Each row comes from the steps of one walk. Every step used is in the known rows, and no mark comes twice. Write the walk behind each row, first mark first.
Known rows:
n b w j: [-0.06  0.07 -0.10  0.07  0.14 -0.12 -0.12  0.00 -0.16  0.08  0.13  0.06
  0.01 -0.04  0.15  0.16  0.07  0.04  0.00]
t w: [-0.07 -0.01  0.04 -0.02 -0.13 -0.04  0.03  0.10  0.20  0.01  0.10  0.07
 -0.11 -0.20 -0.02 -0.14  0.21 -0.03 -0.01]
n j b: [-0.15 -0.08 -0.06 -0.15  0.18  0.35  0.13 -0.05  0.15 -0.06  0.04  0.11
  0.09 -0.13 -0.21 -0.16 -0.14 -0.04 -0.06]
r j n: [-0.06 -0.03  0.08  0.05  0.24  0.18 -0.04 -0.11  0.01  0.08 -0.18 -0.52
  0.21  0.06  0.03  0.13 -0.03  0.08  0.09]
b w j: [-0.12  0.10 -0.08  0.12  0.01 -0.34 -0.08  0.05 -0.03  0.04  0.27  0.07
  0.03 -0.04  0.09  0.19  0.02  0.09 -0.09]
t w j b: [-0.37  0.05 -0.29  0.00  0.14 -0.26  0.10  0.10  0.23 -0.16  0.10  0.19
 -0.01 -0.14 -0.08 -0.11 -0.05 -0.02 -0.20]
r t w j: [-0.09  0.13  0.00  0.15  0.00 -0.24  0.09  0.19  0.02 -0.09  0.31  0.19
 -0.28 -0.07 -0.02  0.01  0.21 -0.02 -0.13]
j n r w b: [-0.08  0.13  0.13  0.20  0.39 -0.17  0.05 -0.03 -0.31 -0.04 -0.31  0.00
  0.18  0.19  0.16  0.03  0.03 -0.03  0.09]
b r: [ 0.17 -0.06  0.05 -0.15 -0.41  0.15 -0.02 -0.03  0.19  0.02 -0.07 -0.04
  0.05 -0.12 -0.08 -0.01  0.05  0.05  0.04]
n r j: [-0.07 -0.08  0.16  0.15 -0.01  0.73 -0.24  0.01 -0.01  0.24 -0.16 -0.27
 -0.11  0.12  0.00  0.07 -0.09 -0.27 -0.01]
r j b: [-0.37 -0.10 -0.10 -0.07  0.13  0.34  0.02 -0.02  0.10  0.08 -0.09 -0.21
 -0.08 -0.02 -0.13 -0.02 -0.30 -0.16 -0.15]
b r w: [ 0.18  0.03  0.12 -0.10 -0.03  0.31  0.03 -0.05 -0.06  0.10  0.02  0.00
  0.20 -0.09  0.02  0.15  0.00  0.11  0.03]
t w j b r n: [ 0.06 -0.06 -0.24 -0.06 -0.30 -0.57 -0.04  0.02  0.24 -0.15  0.01  0.20
  0.02  0.10  0.03 -0.21 -0.10  0.03 -0.05]
r n: [ 0.06 -0.18  0.12  0.09 -0.36 -0.42 -0.08 -0.06  0.00 -0.01 -0.09  0.05
 -0.06  0.27  0.02 -0.03 -0.11 -0.04 -0.02]
t w b r n j: [ 0.23  0.02 -0.01 -0.05 -0.22 -0.12  0.04  0.00  0.18 -0.10  0.26  0.29
  0.28 -0.01 -0.02 -0.33  0.14  0.03  0.11]
n r: [ 0.06 -0.12  0.21  0.13 -0.11  0.33 -0.19  0.02 -0.05  0.09 -0.32  0.02
 -0.23  0.11 -0.01 -0.01  0.04 -0.23  0.05]
w j: [-0.15  0.07 -0.04  0.17 -0.13 -0.20  0.00  0.03  0.13 -0.07  0.17  0.08
  0.12  0.00 -0.04  0.15  0.05  0.07 -0.16]
r w: [ 0.01  0.01  0.18  0.03  0.13  0.24  0.05 -0.05 -0.16  0.12  0.03  0.00
  0.12 -0.02  0.03  0.20 -0.03  0.06 -0.03]
j n b r t w: [ 0.24 -0.01  0.08 -0.15  0.13  0.12  0.10  0.09 -0.15 -0.02 -0.09  0.00
 -0.39 -0.17  0.05 -0.17  0.29 -0.02  0.20]
w b r: [ 0.03  0.06  0.00 -0.07 -0.32 -0.25  0.08  0.00  0.11 -0.06 -0.07  0.03
  0.10 -0.07 -0.02 -0.12  0.09  0.03  0.03]
t w b r j: [-0.13  0.09 -0.05 -0.03 -0.18  0.23 -0.03  0.07  0.17  0.11  0.11 -0.20
  0.09 -0.12  0.02 -0.11  0.04 -0.08 -0.02]
b w j n r: [ 0.09  0.02  0.03  0.19  0.35 -0.10 -0.23  0.00 -0.16  0.02 -0.32 -0.11
  0.03  0.16  0.17  0.09  0.08  0.00  0.15]

Write each row's walk:
[ 0.01 -0.03  0.04 -0.07 -0.23  0.58 -0.11 -0.03  0.18  0.20  0.06 -0.32
  0.08 -0.07 -0.06  0.07 -0.07 -0.05 -0.03] => b r j
[-0.02  0.12  0.02  0.25  0.18  0.14 -0.09  0.04 -0.11  0.01  0.05  0.16
  0.18  0.12  0.07  0.23  0.02  0.00 -0.10] => n r w j
[-0.22 -0.08 -0.07 -0.15  0.20 -0.21 -0.03  0.01 -0.12  0.11 -0.04 -0.02
 -0.22 -0.09  0.05  0.00 -0.18 -0.04 -0.02] => j b w
[ 0.33 -0.08  0.08 -0.08 -0.28  0.19 -0.02 -0.08  0.18 -0.02  0.20  0.18
  0.26  0.04 -0.09 -0.16  0.02  0.05  0.09] => b r n j
[ 0.05 -0.11 -0.19 -0.04 -0.36 -0.53 -0.05 -0.03  0.16 -0.14 -0.07  0.14
  0.07  0.19 -0.01 -0.11 -0.19  0.03 -0.07] => w j b r n
[ 0.11  0.13 -0.06  0.04  0.26 -0.37  0.10  0.06  0.02 -0.16  0.02 -0.10
  0.01 -0.06  0.06  0.01  0.23  0.18  0.10] => b r t w j n
[ 0.14 -0.07  0.12 -0.21  0.04  0.37  0.18  0.05 -0.12 -0.04  0.04  0.11
 -0.45 -0.09 -0.21 -0.11 -0.04 -0.12  0.02] => n j b r t
[-0.36  0.00 -0.22  0.01  0.09 -0.21  0.09  0.03  0.13 -0.13  0.01  0.11
  0.01 -0.02 -0.12  0.01 -0.19 -0.01 -0.21] => w j b
[ 0.20 -0.10  0.14  0.03 -0.16  0.14 -0.01 -0.09  0.07 -0.01  0.21  0.18
  0.20  0.11 -0.09 -0.12  0.00  0.01  0.05] => r n j
[ 0.21 -0.07  0.25 -0.10 -0.21  0.16  0.10  0.06 -0.21  0.03 -0.02  0.02
 -0.55 -0.02 -0.12  0.03  0.05 -0.07  0.04] => b r t
[-0.03  0.10 -0.07 -0.02  0.17 -0.05  0.02 -0.04  0.09 -0.01 -0.13 -0.41
  0.29 -0.05  0.09 -0.07  0.09  0.09  0.14] => t w b r j n
[-0.11  0.06 -0.01 -0.01 -0.22  0.28 -0.03  0.00  0.12  0.12  0.03 -0.25
  0.13 -0.03 -0.01 -0.01 -0.05 -0.09 -0.03] => w b r j
[ 0.06 -0.10  0.12 -0.19 -0.06  0.12  0.16  0.07 -0.19 -0.02 -0.10  0.05
 -0.60 -0.04 -0.16 -0.06 -0.09 -0.13 -0.02] => j b r t
[-0.09 -0.13 -0.07 -0.11  0.05  0.04  0.07 -0.07  0.11 -0.09  0.03  0.19
  0.09  0.06 -0.16 -0.21 -0.22 -0.07 -0.05] => r n j b
[ 0.08 -0.06  0.01 -0.13 -0.13  0.81 -0.14 -0.07  0.06  0.23 -0.08 -0.33
  0.05 -0.10  0.01  0.04 -0.02 -0.09  0.08] => n b r j
[ 0.09  0.03  0.20 -0.04 -0.13 -0.11  0.18  0.09 -0.26 -0.05 -0.03  0.08
 -0.51  0.03 -0.08 -0.04  0.07 -0.11  0.03] => w b r t
[ 0.12 -0.14  0.05 -0.06  0.03 -0.16 -0.19 -0.09 -0.35  0.19 -0.13  0.00
 -0.20  0.10  0.24  0.00 -0.04 -0.08  0.17] => r n b w
[-0.03  0.07 -0.04  0.14  0.23 -0.40  0.03 -0.07  0.04 -0.14 -0.09 -0.19
  0.30  0.06  0.04  0.15  0.07  0.23  0.03] => w j n
[ 0.12  0.14 -0.07  0.06  0.35 -0.22  0.05 -0.09 -0.03 -0.10 -0.05 -0.17
  0.46  0.02  0.10  0.22  0.05  0.31  0.07] => b r w j n
[-0.10  0.15 -0.01  0.19  0.11 -0.04  0.04  0.00 -0.06 -0.01  0.23  0.11
  0.26  0.01  0.03  0.27  0.00  0.13 -0.16] => r w j
[-0.31  0.05 -0.18 -0.01  0.21 -0.24  0.16  0.16  0.05 -0.15  0.11  0.21
 -0.32 -0.10 -0.10 -0.11 -0.05 -0.08 -0.20] => r t w j b
[ 0.11 -0.18 -0.09 -0.12 -0.38 -0.40 -0.05 -0.06  0.14 -0.08 -0.18  0.08
 -0.01  0.17 -0.03 -0.17 -0.22 -0.01  0.00] => j b r n
[ 0.11  0.13 -0.09  0.03  0.09  0.22  0.00 -0.04 -0.06  0.00  0.12  0.11
  0.30 -0.05  0.09  0.20  0.07  0.14 -0.03] => n b r w j
[ 0.11  0.03 -0.02  0.01  0.42  0.05  0.05 -0.02 -0.27 -0.07 -0.18 -0.07
 -0.10 -0.02  0.13 -0.01  0.23  0.04  0.19] => r t w j n b
[ 0.01  0.03 -0.12  0.10  0.07 -0.36 -0.16 -0.02 -0.18  0.06  0.12  0.11
  0.02  0.10  0.21  0.10  0.01  0.04  0.01] => r n b w j
